Known rows, with every step that occurs:
mireb > zasat > vepub > digu: [ -1  28   1  -7 -23   8  24  -4 -31   6  -1   4  -3 -54 -11 -15  42  -5
   7  14 -27 -37  23 -53 -24  14 -55  40  15 -10 -35 -69  -2 -18 -23  11
 -16 -31  -6  35 -20   8 -26 -36  35  -7  -1 -34 -32  30 -18 -47   3 -31
 -29   8 -48 -27  28 -53  -1 -30  47  16  22  53  23]
kita > zasat > sedus > digu: [ 35  10 -18  -1  17 -39 -76   3  46 -40 -21  21  20 -45  79   2  -1 -11
  16  25 -13  11  10  22 -47  -3  22  34  28  32  10  19  44  23  45   1
 -26  10   4  10  -3 -62 -24  -5  20  35 -10  15 -18  11   9  56   2 -66
  39 -16  -8  29   9  57  27  47   5 -76  61  34   2]
digu > vepub: [-12  17 -33 -74  -7  33  54   9  -1  65  36 -26 -53 -74  42 -44 -17 -14
  25 -10 -10   8 -13   5  68 -16   9 -13   7  27  59 -29  10   4 -48   6
  64  32  -3  65 -16 -26  -4  14  -2  20  17 -47  -2 -13 -24  15  24  34
  33  26 -29 -61  13  10 -24 -17  -5   0 -39 -51  13]
kita > digu > vepub > zasat > mireb: [ 17 -51 -22 -83 -34  14  22  12 -57  39  30 -28 -10   6  17 -20 -31 -16
 -15 -16  -8 -13 -69 -29 -31 -37  -8   3 -13   2  47  -1   7  31 -39  32
  -9  50  34 -37 -12  30  37 -32 -20  15 -23  -2  42  -9 -12  24  17  20
  35  35  18   3 -60  84  34   0   7   8  10  14  -2]
sedus > digu > vepub > zasat > kita: [ -3  -3 -24 -57 -10 -26  28 -40  27  42   0   3 -27 -19  30 -28 -18  77
   5 -51 -11 -57   1 -17  35  20  28 -24  31  46  49  59   8 -35 -36 -28
   7  39  13  12  55  26  36 -21 -70 -48 -43  19 -47  60 -17   3  66  51
  53  37   3 -13  36  46 -52 -21  -9 -11 -35 -11   0]
naresip > digu: [  4  18 -55 -22   6  53 -57  20  -6  37  39   0  -8  22   9   5   7 -14
  30  29 -64  51 -42 -45  48  19  17  32 -43  12 -21  27  75  24   5 -23
  58  -9 -36 -19 -12 -29 -18  -2 -33   4 -18 -41 -19  41  25 -53 -12  61
 -15 -52 -13  36  14 -28  33  13 -32 -15 -27 -12 -27]
sedus > digu: [ 56  34 -16 -57   4  20 -34 -31  38   1  21  31 -37 -18   9 -30 -26  -3
  16  -3 -36   4  -4   4  74  42  56 -11 -12  47  16  45  24  45 -46 -15
  56  25 -35   3  49   1 -37  11 -29 -43 -19 -27 -33  18  10  -7  19  52
  17  14  20  12   7  -9 -17  -1 -23  -6 -20 -16 -48]
zasat > vepub > digu: [  7   7 -26 -51 -23  20 -29 -29 -44  17  14   0 -57 -30  12 -24   9  11
  25  -3 -57 -19  -6 -52  31  10 -60  23   7  -8 -42 -12  42 -20   4  41
 -10 -29 -51  36  25  42  11 -11 -17 -18  -7 -39 -19  77   4   1  43  35
  11  32 -71  11   8   2   2 -11 -19  -1 -10  68  14]
vepub > zasat > sedus > digu: [ 62   5   8  36 -20 -27   1 -33  36  -3 -16   9  58  62  26 -15  42  34
 -24  11  -1 -14  -1   1 -46  44  12   1  29  35 -27 -32   9  42  57  28
 -53 -13  -7 -70  23 -14  -3 -35  -4 -28 -58  56 -10  43   3  45   7 -13
  60  17  -6   7  -3  21   8 -11  41 -27  -5  64   9]
kita > digu: [ 24 -18 -22 -75 -15  76 -46  37 -16  36  56  -7  -3  -3  10  -6  10 -78
  -6  -1 -24   6 -40 -25  17 -26  10  41 -53   3 -18  27  12  75  -2  16
  34  16 -13  -8 -15  -5  -2 -24 -18  39   2 -18  23   6  37  -3 -13  34
   6   3  15  45 -42  34  15  -2 -20 -17 -20   5 -31]
zasat > mireb: [ 29  17  25 -21 -29  -9  30  -5  -7 -62  46  64  16  38 -13 -14 -90 -66
  57  11 -25  28  -9   7 -37   0  37 -41 -26 -25  43 -27  42   9 -43  31
  37 -11 -46 -54 -11  40 -25  21  30 -13  -4 -45  30 -98 -44  13 -28  21
  -7  41  24  48 -63 -14   4   5  20   6  42   2 -26]
vepub > zasat > kita > digu > mireb > fidi: [-36   6   7  26  22   9  69  22 -19 -13  19 -16  42  79 -25  20  29  -1
 -10 -15  32 -43 -17 -52 -76  -4  10 -19  34 -41  24  11 -42 -32  50  12
  -9 -20  43 -50 -45  46  19 -24 -63 -13  -7  39  18 -20 -24 -17 -22  33
  57  47  44  20 -28  26 -33 -42   8  30   0 -17 -11]
vepub > zasat > sedus > digu > mireb > fidi: [ 61  32  27  62  31 -57  28 -59  36 -36 -25  -7  58  72  -1  -7  10  20
 -29  41  -4  25 -23  25 -38  65  19 -25  30  43  11 -28 -24  54  50  52
 -18 -20   1 -78  25 -15 -45 -23 -31 -44 -23  66  16 -16 -13   9 -12   7
  72  28  26 -26  -9  11   9   2  14  -2  41  -4 -14]
naresip > zasat > kita: [-95  -9  25  50 -15  -5  50  65  30   0  -9   6  -4  -2  12  18   8 -25
  11 -26  53  -2 111 -13  -6   3 -13   5   2 -98 -21   1 -13 -90  49 -55
 -18 -52  34  41 -36 -12  44  32  43   1  12  -3   5 -15  -4   5 -25 -39
 -17 -13 -34  38  -3 -29 -12 -15  39   3   4  33  13]
vepub > digu > mireb: [ 16  31  -7   6  52  24  -5 -75 -85 -10  -2  50 -10  64 -26  -6 -28   5
  27 -13 -41 -29 -26   2  31 -32  15 -26 -30  73   9  -4 -24  40 -62  54
  14  49 -24 -27  48  15 -94  -2 -56  46  -6 -20   0   7 -10   6  21  90
   0  29  23 -34  11 -34 -13  20 -65  26 -37 -44 -37]
vepub > zasat: [  0  14  -3   6   7 -20  79  28  14   0  13 -28  43  63   7  -7  36  -9
 -25  13  26 -15   2 -17 -47  27 -27 -10  35 -31  19 -46 -47 -27   9  12
 -36 -36  35 -20 -31  17  -6  -3  33   2 -37  10  -1 -25 -42  46 -33 -13
  48  38   3 -51 -24 -26  -8 -61  56  38 -26 -11  36]
sedus > digu > vepub: [ 32  13 -37 -89 -13  -2 -15 -40  29  48  22   9 -56 -70  22 -48 -26  36
   5 -14 -54  -5 -26  16 106  28  49 -14  -3  89  55  37  28  41 -75 -19
  74  66  -8  38  59 -17  -9   8 -41 -37 -18 -23 -42  31  -2 -10  60  45
  22  21   0 -31  17  22 -29   1 -37 -15 -41 -39 -26]
naresip > zasat: [-26   6  19  33 -13 -19  35  65  20  -8   4  -8  -6 -13  21  -8  -7 -44
 -28  34  32  55  56   4  21  24 -40   1 -22 -64 -16 -35 -33 -21  11 -22
 -20 -41  43  45 -20 -32  -4  42  97   7  -2 -37  17 -55 -14  28 -46 -63
 -13 -19 -23 -14 -19 -45  37 -14  40  16  13   6  17]
zasat > kita > digu > mireb: [-30  -2  11 -18  11  62 -10  37 -34 -12  30  30   9  46  -8  23 -18 -29
  30 -42   8 -29   8 -34 -19 -45  53   1  -9 -22  14  83   4 -20  16 -17
  25  12 -16 -27  -7  35  22 -16 -82  56   5   5  16  27  40 -54  25  65
  -7  21  37  77  -6  46 -50  -3 -29 -23   4 -14 -43]
kita > digu > naresip > zasat > mireb > fidi: [-10 -56  22 -18 -12  14 -34  52 -20  -7   5 -42  -1  -5 -68  30 -13 -42
 -44  28  23  46 -75  35 -16 -38 -21  -6 -50 -38 -24  -2 -12  47 -14   2
  23  15   1 -24 -59  18  26  14  30 -12  54  -4  65 -80   3 -18 -51 -27
 -54 -36  31   8 -56  12  60  26 -18  28  21 -30  14]
vepub > zasat > kita > digu: [-20  -8  12   3 -22  20  33  42 -20  24  21 -20  44  71  -4  43  56   9
   3 -46  38 -63  20 -61 -78  -9   2  10  40 -59   3  29  -6 -57  52  -8
 -58 -32  41 -39 -37  43  67 -35 -27   2 -44  40 -12  33   5  19  13  18
  48  41  14  34 -23  50 -26 -52  42   1 -27  39  19]
kita > digu > mireb: [ 25  13 -10 -40  37  72 -24  21 -48 -15  53   9 -10  30  -7 -19 -32 -78
 -21  10 -18  30 -80  -3  -2 -21  40   6 -56  34  12  43  -4  65 -43  43
  47  43   7 -31  11  13 -31  -9 -46  65  12 -15  38 -18  41 -30  13  43
 -14  12  64  16 -23  39  27  11 -35   1  10 -62 -53]

Rows:
[-46 -17 -24 -79 -31  80  -2  37  -7  71  40 -14 -32 -38  26  30  14 -12
  60 -75  12 -43  17 -48  15 -48  29  16   2 -27  18  61  36 -42  26 -30
  35  20  -2  25 -29  19  53 -18 -68  21   3   7 -20  50  27 -33  41  54
  21  11  -4  68   6  78 -51 -17 -15 -34 -38  20 -33]
zasat > kita > digu > vepub
[-21 -23  13  21   5 -30 -18 -56 -53 -10 -41 -15   2  23 -64  38 -10  12
 -10  -7  11  -5 -20  34  29 -40 -53 -54 -25  -5 -41 -37 -35  12 -37   5
  -3   2   2 -13 -10  27 -43  49  26 -32  47   7  25 -55 -28  23 -58   7
 -49   1 -12 -25 -22 -57  25  27 -42  52 -20  -6  11]
vepub > digu > naresip > zasat > mireb > fidi
[ 15 -13  25  -4   5 -62 -31 -32  26 -41 -18 -11 -18 -17 -63  -2 -55  24
 -27  20   6  29 -48  66  46  32   9 -38 -25   5  13  19  -7  24 -57 -28
  37  13 -17  -7  17  15 -15  32  13 -81  25  -8  15 -63 -21 -16 -19  -7
 -40 -25  33  -1 -15 -12   4  24 -28  39  16 -45  -8]
sedus > digu > naresip > zasat > mireb > fidi
[ 14  -6  24  85  12 -21  -2 -20  34 -45 -51  34   3  28  21 -27 -10  -8
 -30  43   0  66  46  45 -11  44  14  -3 -34  29 -18  -3  -1  33  38   4
 -32  13   3 -13  51 -51 -12  13  26  -6  -8   8  19  -2  31  17  -8 -57
  -6 -43   2   2  12   7  49  49  -2 -27  56  37 -23]
naresip > zasat > sedus > digu > mireb
[ -15   19  -15    1    8  -54   -4   32  -12  -88   24   33   31   -7
   36   -1  -93  -46   39   38    8    7   -3   14  -95  -26   -5  -19
   12  -28   65  -24   28  -18  -36   10   -7  -23   29   -5  -53    5
  -28   17   68   42  -10  -53   21 -105  -55   66  -36  -73    9   24
   26   33  -50   25   35   15   35   -4   80  -19   34]
kita > zasat > mireb
[ 16  -8 -23  -9 -43  -8  72 -24  10  53 -14 -35   1 -15  42 -21  41  18
  -2  -8  19   1  -7  10   5 -16 -15 -12  38  24  43 -62  -9   8  31  33
 -24  15  28  10 -17 -37  40 -18   1  10 -36  16   0   4 -30  52  16  -2
  72  29 -27 -76   8  32   7  -7  38 -23 -22   9  45]
digu > vepub > zasat > sedus
[-38  36  29  22 -18  14  69  45  34   3  12  23  55 -31 -21  29  35 -15
  44 -22  23 -56  95 -36 -40  -6  29  28  20 -57 -12 -30 -16 -49  17 -46
   2 -40  21  32 -71   2 -12 -11  20   5  -5   5 -44 -20 -26 -69 -40 -37
 -35  -3  -7  12  33 -55 -76 -45  70 -10   6   3   2]
mireb > zasat > kita
[ 86  -6  16  10  -9 -10 -81 -54  40   3 -24   7   5   7   8   5  44  18
   5  16 -12  22 -31  66  41  22  51   9   1  74 -39  17  47  72  56  -2
   9  34 -81 -35  36 -34   0 -16 -31   1  10  52  -2  36  48  -1  28  18
  -7 -38  -2  24  33  10   4  28 -32 -53 -11  23 -14]
zasat > sedus > digu > naresip
[-61 -23  25  58   1 -23  29  63  21   2 -25 -49   6  -3 -50  54  34  39
 -17 -15  79   0  21  48   7 -28 -32  -7  30 -79 -32  -1 -32 -88  35 -61
 -26 -25   0  30 -40   6  66  44  41  16  46  14  15 -17   6   4 -18 -50
 -59 -60  -6  -7  16 -41 -20 -18   5  34 -47 -21  65]
digu > naresip > zasat > kita
[  9  -1  -8 -18  14   0 -30 -55 -52  34 -19  -7   1  14 -53  34  40  26
   5 -34 -15 -49 -37  34  59 -58 -26 -17   1  43 -43 -13 -14  25 -37  10
  -1  28 -32 -11  23  18 -43   3 -26  33  25  17  -9  25  -2  23   7  47
 -31   6 -21 -35   7 -42  -9   2 -63  22 -86 -26  18]
vepub > digu > naresip
[ 65   0 -24 -31 -30  12 -47 -65  44  38 -26  38 -19 -41  54 -20  16  14
  27  -3 -34  19  11  27  71  27  61  -1   2  85   4   5  66  58  34  13
  28  48 -52 -17  59 -58  -2 -20 -40 -22 -15  27 -11  50  31   3  50  27
  31   1 -28  11  30  54  -5  38 -33 -75  17  43 -35]
zasat > sedus > digu > vepub
[-72 -24  28  42   2  25  13  64 -16 -18 -13   3  -6  20  -6  20 -14 -14
 -26 -30  50  10  57 -23 -31 -14 -11  13 -14 -69  -1  48 -23 -56  36 -37
 -37 -11  44  13 -10   8  51   5   7  24   4  -4  29   1  32 -12 -10 -25
 -20 -22  21  43 -10  22   0  14   4   5  21  10 -18]
naresip > zasat > kita > digu > mireb
[-24  11  23  -2 -25  44  23  55   5  13  19   6  56 -25  -7  34  47 -45
  40 -26  18 -57  58 -49 -54 -27  34  38   3 -34 -21   2 -10 -23  11 -47
   5 -20  21  -6 -61   4   6 -36   0  28  -2  12 -19   7  14 -75 -24 -32
 -46 -18   7  43   9 -11 -46 -33  57 -15   9  18   0]
mireb > zasat > kita > digu
[ 22   7  23  79   8 -27  -3 -29  58 -46 -50   4  -2   6   2 -17 -25 -19
 -30  53  12  89  35  38  17  51   6  -9 -26  14  -4 -24 -14  39  44   9
  11   3   3 -12  20 -48 -37  25  22 -37  22  20  17 -44  21  -6 -39 -47
   0 -31   0  -4   2 -10  40  38   2  -9  76   8 -42]
naresip > zasat > sedus > digu > mireb > fidi
[-49  -1   1  32  16 -17  27  -8 -28 -24 -22 -27 -58 -21 -18 -31 -17  -3
 -32  37  -8  45  24 -27   7  39 -90  -3  -9 -55 -17 -27 -28 -33   1  28
 -16 -40   9  50  -1  23  -8  29  28 -37  34 -49  17 -19 -21  -8 -25 -13
   2   3 -47 -33  12 -21  52  24  -8  39  46  12  16]
naresip > zasat > vepub > digu > mireb > fidi
[-30 -25   2   8  -5 -11 -28 -30 -43  25 -45 -23  -8  20 -33  24  44  37
 -24 -17  12 -33  -7  46  53 -58 -62 -20  -7   6 -58 -23 -34   1 -20  -2
 -43  10  17  10  14   2 -19  30  32   9  16   8   1  19   7  33   4  -6
 -40 -24 -30 -45   8 -63  16  13 -49  34 -80  -8  29]
vepub > digu > naresip > zasat
[-28  23  18  21   0 -15  83  30  20   9  23  -6  42  71   1  30  39  14
  29 -47  52 -58  49 -50 -72  16   0 -21  57 -65   3   3 -12 -78  49 -14
 -55 -64  29 -22 -42  32  41 -13 -16  -7 -45  33 -16  15 -32  20  -3  12
  51  39 -13  14   2 -11 -56 -63  60  11 -32  16  32]
vepub > zasat > kita
[ 10  21 -33  15  48  39 -31  -1 -36  -6  41  30 -11  62 -19 -28 -32  13
  22  36 -60  66 -69 -25  27  17  39   2 -51  49  15  40  40  20 -25   9
  71  10 -30 -44  32  -1 -45  -2 -68  23 -16 -33   3  22  21 -69   8  77
 -28 -41  41  13  28 -32  28  20 -62   9 -18 -76 -36]
naresip > digu > mireb
[-14 -25  38  77 -19 -25  -2  25  28   4 -49 -55  16  -2 -18  42  54   9
 -42  19  62  50   4  74  13 -18 -41  -3   4 -23 -44 -48 -22  -1  56 -21
 -49 -19 -16  17 -29 -54  37  20  75  30  41  31  31 -24   9  30 -26 -74
 -58 -88 -14 -40  11 -31  33  16   4  -6 -24   2  49]
digu > naresip > zasat > sedus
[-79 -32   7  17 -35  26   6  76   3  18  -6  -2  -8   1  12  39  25 -34
  -3 -25  52   1  80 -38 -21 -22 -23   7 -20 -90 -34  27 -16 -61  47 -44
 -49 -28  43  29 -24   9  63  18  28  15  -1  -6   6  12  33  -7 -14 -32
 -26 -28 -14  76 -15  12  10  -3  22 -17  17  52   3]
naresip > zasat > kita > digu
[ 32  45  25  22  49  -7  13 -50  10 -44   6  65  22   5 -24 -27 -46  29
   6  -3 -37 -37  11  16  -4  44  91  -9   5  56  46  51 -14  -6 -66 -28
  40  29   5 -13  56  11 -56 -24 -59 -15  -6   4 -30  -2   9 -82  41  30
 -24   6  62   3  53 -36 -76 -13  -2   9  35 -59 -59]
sedus > digu > mireb > zasat > kita
[-27 -12 -46 -29  25 -29 -44   9 -36 -11  -8 -37 -39 -66  31  10  -6  33
 -11  25 -18 -39 -48 -17 -41 -41 -93  40  50 -31  -9 -12  14 -54  -3  18
 -47 -24  15  70 -32   8  22   2  33  40  23 -26 -16  34  -6  43  16 -59
  13 -11 -41 -34  11  24  30   3 -12 -14  25  11  83]
kita > zasat > vepub > digu > naresip
[-24 -13  36  26   1 -34  25  64   3  10 -13 -51   5 -15 -46  23  30  21
 -58  23  56  30 -20  66  30 -21 -40  -4  -1 -54 -23 -46 -48 -17   4 -29
 -23 -13   4  36 -39 -12  34  41  80  29  40   0  26 -55   3  33 -28 -62
 -56 -64  -4 -52   4 -50  15 -15   4  35 -48 -49  57]
digu > naresip > zasat
[ 12 -20 -19 -41  12   4 -36 -32 -41  31   0 -30 -67 -43 -31   4  28  44
  -2  -4 -39 -19 -44 -14  43 -22 -64  15  22  -6 -42 -12  26 -35  -2  25
 -20 -18 -63  39  15  34  31 -10  -6  -3  32 -18 -16  74  14   1  47  36
 -20   7 -67 -17  20   5  -3  -9 -43  14 -50  36  45]
zasat > vepub > digu > naresip
[ 60  23  29  55 -16 -16 -15 -18  58   1 -34   9  60 -30 -17   6  58  20
   2  14   5  -4  21  48 -16  12  28  30   5  46 -31 -39   1  56  15 -25
 -15   7 -26  -9   7 -54 -30 -32  24  -6   3  42 -23  -3  11 -53 -10 -67
 -56 -49   0 -22  37 -40 -15  13  31 -35  18  24   5]
mireb > zasat > sedus > digu > naresip
[ 36 -13 -17 -53 -19 -41  19 -59   1   4  16  14 -26 -10  23 -53 -60  53
 -14 -14 -32 -23 -41  12  10  32  25 -48   8  64  67  36  12  19 -82   9
  16  55  17  -5  59  21   2 -16 -33 -72 -52 -11 -30  -9 -30  20  48  34
  61  43  26 -19  -4  46 -16   1   1  13   3 -14 -12]
sedus > digu > vepub > zasat > mireb
[ 12 -11  15  45 -24 -19 -43 -14  55 -10 -45  24   1  -6  31  -1   5  -9
 -17  25  16  54  60  28  16  34  -8  16 -23   2 -45  -5  15  13  62 -11
 -45 -19   1  -6  34 -63   5   8  53 -28  -5  17   6  16  27  40 -13 -69
  -5 -37 -16  22  11 -10  35  35  31 -42  39  65 -18]
naresip > zasat > sedus > digu
[ 57  49  13   6  50 -11  -3 -43   7 -56   0  46   9   2 -29 -47 -57  14
 -19  27 -29  -5 -30  27  11  41  64  -6 -23  78  51  25 -29  49 -93  -4
  47  43   9 -14  77   1 -73 -31 -33 -12 -14 -22 -12 -16  -4 -71  15  13
 -20  -1  71 -39  27 -35 -41  -4 -21  28  36 -84 -44]
sedus > digu > mireb > zasat
[-26   5 -55 -35  19 -15 -37   7 -36 -23  10 -15 -43 -69  62  -4  -5  -3
  10  19 -29 -23  -1 -43 -54 -22 -75  40  35 -45  -3  -8  22 -47  -4  38
 -34 -30  10  63 -28  12   3  -5  40  21   8 -43 -21  41 -10  55   7 -43
  33  26 -41  -8   8  30  28  12   5 -26  50  40  56]
kita > zasat > vepub > digu
